What can hang from each mark:
q281: q839
q842: q281
q863: q839
q545: q842
q792: q863
q574: q413 q839
q839: q281 q574 q863
q218: q413 q434 q839
q413: q218 q574

Each row was made from one small tree. The marks that hang from a mark follow it in brackets, in the order of their numbers. Every link used is in the known rows. Write each row's tree.
Known rows:
q281[q839]: [-20.9   4.5  -1.0 -15.7 -10.3   0.7   9.4  16.2 -18.5  14.9  16.0  15.1
   6.5  -1.8   8.9  13.8  -0.8   5.4   9.9  17.5  14.7  19.6]
q792[q863[q839[q574]]]: [-26.9  11.4  -1.2  -9.7 -22.1   3.1  20.0  31.9 -23.1  25.6  12.9  16.8
   6.7  -1.9  16.5  12.6   6.0  17.8  37.3  31.2  14.4   5.5]
q842[q281[q839[q574]]]: [-27.8   5.5  -0.6  -5.6 -25.7  10.4  11.9  27.5 -25.5  28.5  15.4  27.2
  13.9  -3.6  19.3  20.3  10.4  26.7  23.6  43.7  15.6  34.5]
q218[q413 q434]: [-12.2  -9.1 -19.0 -20.9   3.8 -17.2  21.8  10.9 -10.4   1.1   0.5  31.2
 -16.4  -7.5   8.1   1.5  13.1   5.2  -4.7  16.2  -3.9  10.6]
q413[q218[q434] q574]: [-17.3   0.9   6.3 -19.7   9.9  -0.9  -4.4  17.3 -20.5  22.2  -0.8  37.8
  -7.1  11.9  -1.6  18.6   0.2   8.1   1.3  22.3   4.6  27.5]
q574[q839[q281]]: [-26.0  -1.5   5.7 -11.4  -1.3  -4.8   8.4  14.8 -20.9  29.9  11.1   1.7
  -6.5   3.8   2.0  12.7  13.6   7.5  23.6  20.7  14.1  19.9]
q413[q574]: [-11.9  12.2   2.0 -13.9   9.5  -1.4   0.0  15.1 -30.8  21.3   6.3  15.5
  -6.5   6.0  10.8  14.9  -8.6   3.1  12.5  22.9   5.3  17.6]
q281[q839[q574[q413[q218]] q863]]: [-22.6   5.4   6.2 -18.3 -34.1   5.0  12.5  26.9 -19.8  35.6   6.5  25.6
  15.4  20.9 -11.4  38.2  -6.9  26.1  17.8  50.4   4.0  47.4]
q792[q863[q839]]: [-25.4   9.4  -5.0 -12.8  -8.1  -2.9  18.2  25.0 -19.1  15.1  17.8  13.6
   2.0  -4.3   9.0  -0.4   3.1   7.8  33.4  20.1  21.6  -1.3]
q863[q839[q574[q413]]]: [-13.8   4.6   0.6 -13.8 -17.1   2.6  25.4  21.7 -22.1  33.0   5.3  17.3
  -2.9   8.7   7.0  16.3   0.3  17.2  21.6  48.2   2.7  18.2]
q839[q281 q574[q413[q218]] q863]: [-24.4   4.8   2.9 -10.7 -21.4   3.0  18.1  24.6 -25.2  50.8  -2.2  12.3
  -0.1  20.6  -9.0  38.1   7.8  44.1  16.3  48.9   1.7  46.9]
q574[q413[q218] q839[q281 q863]]: [-26.8  -3.1   8.5 -16.9 -11.9  -5.6  10.8  18.5 -18.9  40.1   5.3   8.4
  -1.9  23.3 -27.0  25.6   4.5  19.2  28.3  44.5  11.0  40.5]
q218[q839[q574 q863]]: [-19.0   9.8  -4.4 -17.2 -22.1  -8.7  17.3  12.3 -24.1  20.0  10.1   2.6
   5.0  10.4   9.0  18.3   5.6  18.1  22.7  27.6   8.0  33.2]
q574[q413 q839]: [-11.1  -8.7   5.9 -11.6   1.8  -9.2  13.3  16.9 -15.7  23.7  15.6  12.2
 -10.9   8.0  -8.8   9.2  -3.3  -1.6  22.2  38.0   6.2  21.6]
q574[q413]: [ -7.3  -2.8  -3.9  -9.7   5.6  -6.5  18.8  15.7 -19.7  23.0  12.7  13.0
 -13.8   2.5   0.4   9.1  -3.8  14.5   6.8  33.0   4.1  21.2]
q574[q413[q218]]: [ -8.4  -0.4   5.1  -5.5   0.8  -2.6  12.2  16.1 -16.4  30.2  11.6  18.9
 -11.0   9.1 -11.8  14.8  -4.9  21.5   4.8  28.1   6.0  27.6]
q839[q863]: [-23.5  11.2 -14.1 -18.2  -2.3 -13.3  17.2  15.1 -13.5  14.3  10.6   3.6
  -0.9  -0.4  -0.7  12.0  12.3  14.1  23.5  19.4  12.0  17.5]
q839[q574]: [-18.5   8.1  -1.9  -6.2  -8.3  -1.1  14.8  19.4 -20.9  28.6   9.9  10.8
  -4.1  -1.4  16.3  20.1  11.2  20.6  15.8  21.8   3.5  18.8]
q545[q842[q281[q839]]]: [-18.8  -0.7  -7.1 -12.0  -7.2   0.3   4.7  18.8 -21.3  12.9  15.0  37.6
  12.1  -8.8   3.6   7.3   9.2  10.3  18.4  27.1  34.7  21.4]
q574[q413[q218] q839[q281]]: [-18.6  -8.5  16.9  -7.5  -5.3   0.6   7.0  17.5 -20.2  43.6   8.6  11.9
  -9.5  18.2 -18.2  20.5   0.7  17.8  16.7  36.9   8.8  36.0]
q218[q413 q434 q839[q574 q863]]: [-14.4  -5.1 -17.3 -28.8 -22.4 -18.9  25.7  10.1 -18.1   3.3  -3.3  25.5
  -2.5   6.7   9.2  12.3  10.3  11.9   5.9  31.9  -5.9  29.9]
q863[q839[q574]]: [-21.9  13.0  -1.2 -14.4 -17.9   0.6  20.2  19.0 -19.5  27.0   6.4  11.0
   2.3   1.2  14.5  14.2  12.7  14.1  27.3  27.4   9.1   9.3]
q863[q839[q281 q574[q413]]]: [-19.9   3.0   1.8 -14.2 -18.4   8.1  26.4  22.5 -30.5  46.5  -1.1  11.2
  -4.2  11.8  10.6  21.2   5.5  29.6  17.8  52.3   5.1  26.3]

Which tree is each row?
[-12.6 -12.7  -8.6 -19.6 -17.7  -6.4  22.7   9.4 -28.9  20.0  -6.3  23.6
 -11.8   5.3  20.8  13.3  11.2  21.5  -8.2  28.8  -5.2  33.3]	q218[q413 q434 q839[q281 q574]]
[-21.7   3.6  -3.5 -21.2 -28.5   0.4  19.1  26.4 -22.0  28.6   7.4  19.8
  12.8  13.7   1.3  32.0  -5.0  18.7  19.9  55.3   2.5  40.6]	q281[q839[q574[q413] q863]]
[ -4.8 -13.3 -13.6 -22.6  -2.2 -17.8  21.1   2.3 -16.7  -3.8   4.4  25.9
 -14.3  -1.1   9.2  -5.3   2.8   0.7  -8.5  14.6  -0.1  19.2]	q218[q413 q434 q839]
[-20.0  -1.9   7.0 -17.6  -9.9 -12.1   9.9  18.2 -10.0  27.5  11.6  13.8
  -0.5  20.0 -29.7  19.6  -1.0   8.3  31.1  39.9   9.2  32.7]	q574[q413[q218] q839[q863]]
[-30.8  11.9  -5.3 -21.2 -30.1  -0.7  14.3  24.2 -19.9  23.2   8.4  15.2
  18.2   6.6   8.3  30.8   6.0  15.4  24.8  34.2   8.5  31.6]	q281[q839[q574 q863]]
[-24.2   1.3   2.0  -9.6 -23.8  11.0  25.1  35.2 -33.9  45.1   5.2  16.0
  -0.2   8.6  11.9  20.3  -0.4  32.1  28.0  56.2   9.9  21.1]	q792[q863[q839[q281 q574[q413]]]]
[-22.6  -6.6  -3.5 -20.9 -15.5  -5.1  20.3  25.3 -10.6  31.7  -0.6  35.5
  -2.5  16.7 -12.0  29.9  11.8  29.8   8.8  49.4  -2.5  42.0]	q839[q574[q413[q218[q434]]] q863]
[-11.1  -8.7  -1.7 -28.7   4.9 -14.4   2.5  13.0 -20.3   5.3  -4.9  36.8
 -11.8   8.3   2.0   8.4  -2.7 -18.5  11.8  31.5  -6.9  15.0]	q218[q413[q574[q839]] q434]
[-13.5 -12.9  -2.2 -26.2  -7.4 -13.1  17.4  11.5 -12.7  15.6   7.2  26.9
  -4.3  20.3 -18.3  10.8  -2.0  15.7   1.4  38.0   9.1  44.2]	q574[q413[q218[q434 q839[q863]]]]
[ -1.8  -4.6  10.3  -7.2  -5.4  -3.9  11.4   7.4 -21.2  25.3  15.0  13.8
  -9.2  16.4 -10.4   8.7 -15.5  16.3   1.4  26.5   9.2  37.2]	q574[q413[q218[q839]]]
[-29.8   9.9   5.1 -25.4  -2.9  -4.9  -2.1  17.6 -31.9  31.9   0.6   5.3
   2.5  19.5  -4.3  25.0   2.1   1.4  36.2  39.7  11.3  30.2]	q413[q574[q839[q281 q863]]]
[-20.8   1.0  -3.5  -8.4 -20.5   6.5   6.8  25.1 -25.0  24.2  11.0  40.6
  16.1  -5.7  11.1  20.1  13.0  19.0  21.8  36.8  27.2  28.0]	q545[q842[q281[q839[q574]]]]
[-25.4  -5.0  -0.7 -21.0  -6.8  -9.5  17.6  18.6 -21.2  33.0   6.3   2.8
  -3.9  16.0 -14.6  20.0   6.1  12.5  30.4  49.3   9.2  34.0]	q574[q413 q839[q281 q863]]
[-35.0  10.8  -8.4 -14.3 -31.2   4.8  15.3  29.0 -22.6  26.4  12.3  22.8
  22.1   1.6  11.0  24.7  14.0  28.3  35.5  51.3  16.3  38.9]	q842[q281[q839[q574 q863]]]
[-10.3  11.0  -7.7 -26.4 -10.3 -10.5   8.6   5.4 -42.5  16.8  -8.6   7.9
  -2.5  18.3   6.6  14.2 -14.6   9.8  11.2  32.6   1.0  32.9]	q218[q413[q574] q839[q281 q863]]
[-15.6  -1.0   4.0 -15.9 -13.5  -4.2  15.4  10.7 -27.6  34.8   5.6   4.2
  -2.5  25.1 -16.3  18.5  -7.3  31.0   8.7  38.4  12.7  49.2]	q574[q413[q218[q839[q281 q863]]]]
[-20.3  -1.0  10.6  -1.2 -29.6  15.8  10.7  30.6 -24.6  42.0  13.3  38.1
  11.5  11.3  -0.1  27.7  -3.6  37.1  17.4  58.9  10.6  50.5]	q842[q281[q839[q574[q413[q218]]]]]
[ -1.7   5.2   0.4 -17.6  -3.4  -3.7   5.0   2.6 -44.2  19.3  -6.3  11.0
 -10.2  13.3  15.5   9.9 -18.0   7.1  -0.5  25.6  -0.9  28.1]	q218[q413[q574] q839[q281]]
[-16.4   6.2 -11.3 -18.6 -29.0  -9.8  23.9   8.4 -32.9  23.1  -4.7   3.1
  -0.5  10.8  11.6  20.1   4.9  26.9  13.6  32.5  -2.0  34.9]	q218[q413 q839[q281 q574 q863]]
[ -9.6   0.5  -3.0 -16.8 -20.8  -7.2  22.6  15.2 -26.5  26.6   9.2   7.6
   0.1  17.9   1.0  20.1  -6.7  20.3  18.5  47.5   1.8  41.1]	q218[q839[q574[q413] q863]]
[-26.7   2.6  -6.7 -14.8 -30.2   5.4  20.9  32.3 -25.4  31.8  10.7  28.5
  16.8   9.2   3.7  27.1   2.1  31.4  30.3  71.9  10.3  48.2]	q842[q281[q839[q574[q413] q863]]]
[-22.5   6.6  22.3 -12.6  -1.2   5.2 -12.2  16.8 -31.4  40.9   1.7  14.6
  -2.7  21.9  -8.0  26.7  -3.5   7.2  23.2  27.0  11.2  32.0]	q413[q218 q574[q839[q281]]]
[ -8.5   0.1  -3.3  -9.9 -22.2  -3.6  19.8   6.5 -34.8  26.1  -2.2   7.6
  -8.0   6.0  20.5  15.7   1.5  25.3   1.8  24.6  -3.1  30.5]	q218[q413 q839[q281 q574]]
[-26.7   9.5   5.8 -12.8 -27.7   0.7  11.8  12.9 -28.5  39.9   3.4   2.4
   6.6  20.8  -0.3  30.0   9.1  37.7  17.1  27.2  12.0  46.7]	q413[q218[q839[q281 q574 q863]]]
[ -9.5   1.2   1.8 -16.9 -12.4 -10.5  14.3   9.2 -19.5  22.0  12.6   9.6
  -1.7  21.4 -19.1  13.0 -11.8  18.0  12.9  33.7  11.3  41.3]	q574[q413[q218[q839[q863]]]]
[-27.2   3.8 -15.8 -21.5 -13.2  -5.7   9.0  20.7 -18.0  10.3  12.1  33.9
  19.7  -3.8  -5.4  11.2  13.1  12.5  29.4  34.5  35.3  25.7]	q545[q842[q281[q839[q863]]]]
[-11.7   8.3  17.6 -12.0  -2.5   6.6  -7.0   8.2 -41.2  35.6   1.7  10.9
  -2.9  22.8   3.0  19.4 -14.4  17.9   4.2  20.8  12.2  40.8]	q413[q218[q839[q281]] q574]
[-28.5   6.1 -11.5 -17.6 -28.0   0.1   9.7  25.8 -22.8  20.8   7.9  37.2
  24.0  -0.7   2.6  23.8  16.9  21.1  32.6  44.1  28.1  31.7]	q545[q842[q281[q839[q574 q863]]]]
[-12.1  -7.4  -1.3  -8.7 -19.6   7.5  10.9  27.6 -28.4  30.5   9.7  46.7
  10.5   0.9   3.7  22.0   0.6  21.4  16.8  57.6  20.5  36.3]	q545[q842[q281[q839[q574[q413]]]]]
[-23.9  -1.6  -1.0 -22.9 -21.4  -8.4  13.0  14.7 -13.7  20.9   5.1  24.6
   4.6  17.2  -2.9  21.9  13.2  22.2   9.9  26.6   8.2  43.1]	q413[q218[q434 q839[q574 q863]]]
[ -3.8  11.6  -9.2 -26.5  -7.8 -16.6   8.4   4.0 -33.6   3.2  -3.0  13.3
  -1.9  15.2   3.9   7.9 -18.5  -2.6  14.9  28.3  -1.3  24.9]	q218[q413[q574] q839[q863]]
[-17.5   5.0  -7.9 -14.8 -14.9  -6.1  24.3  23.4 -20.6  31.5   5.1  12.4
  -1.7  10.1   0.1  26.6   3.4  24.9  21.7  50.3  -2.4  32.6]	q839[q574[q413] q863]
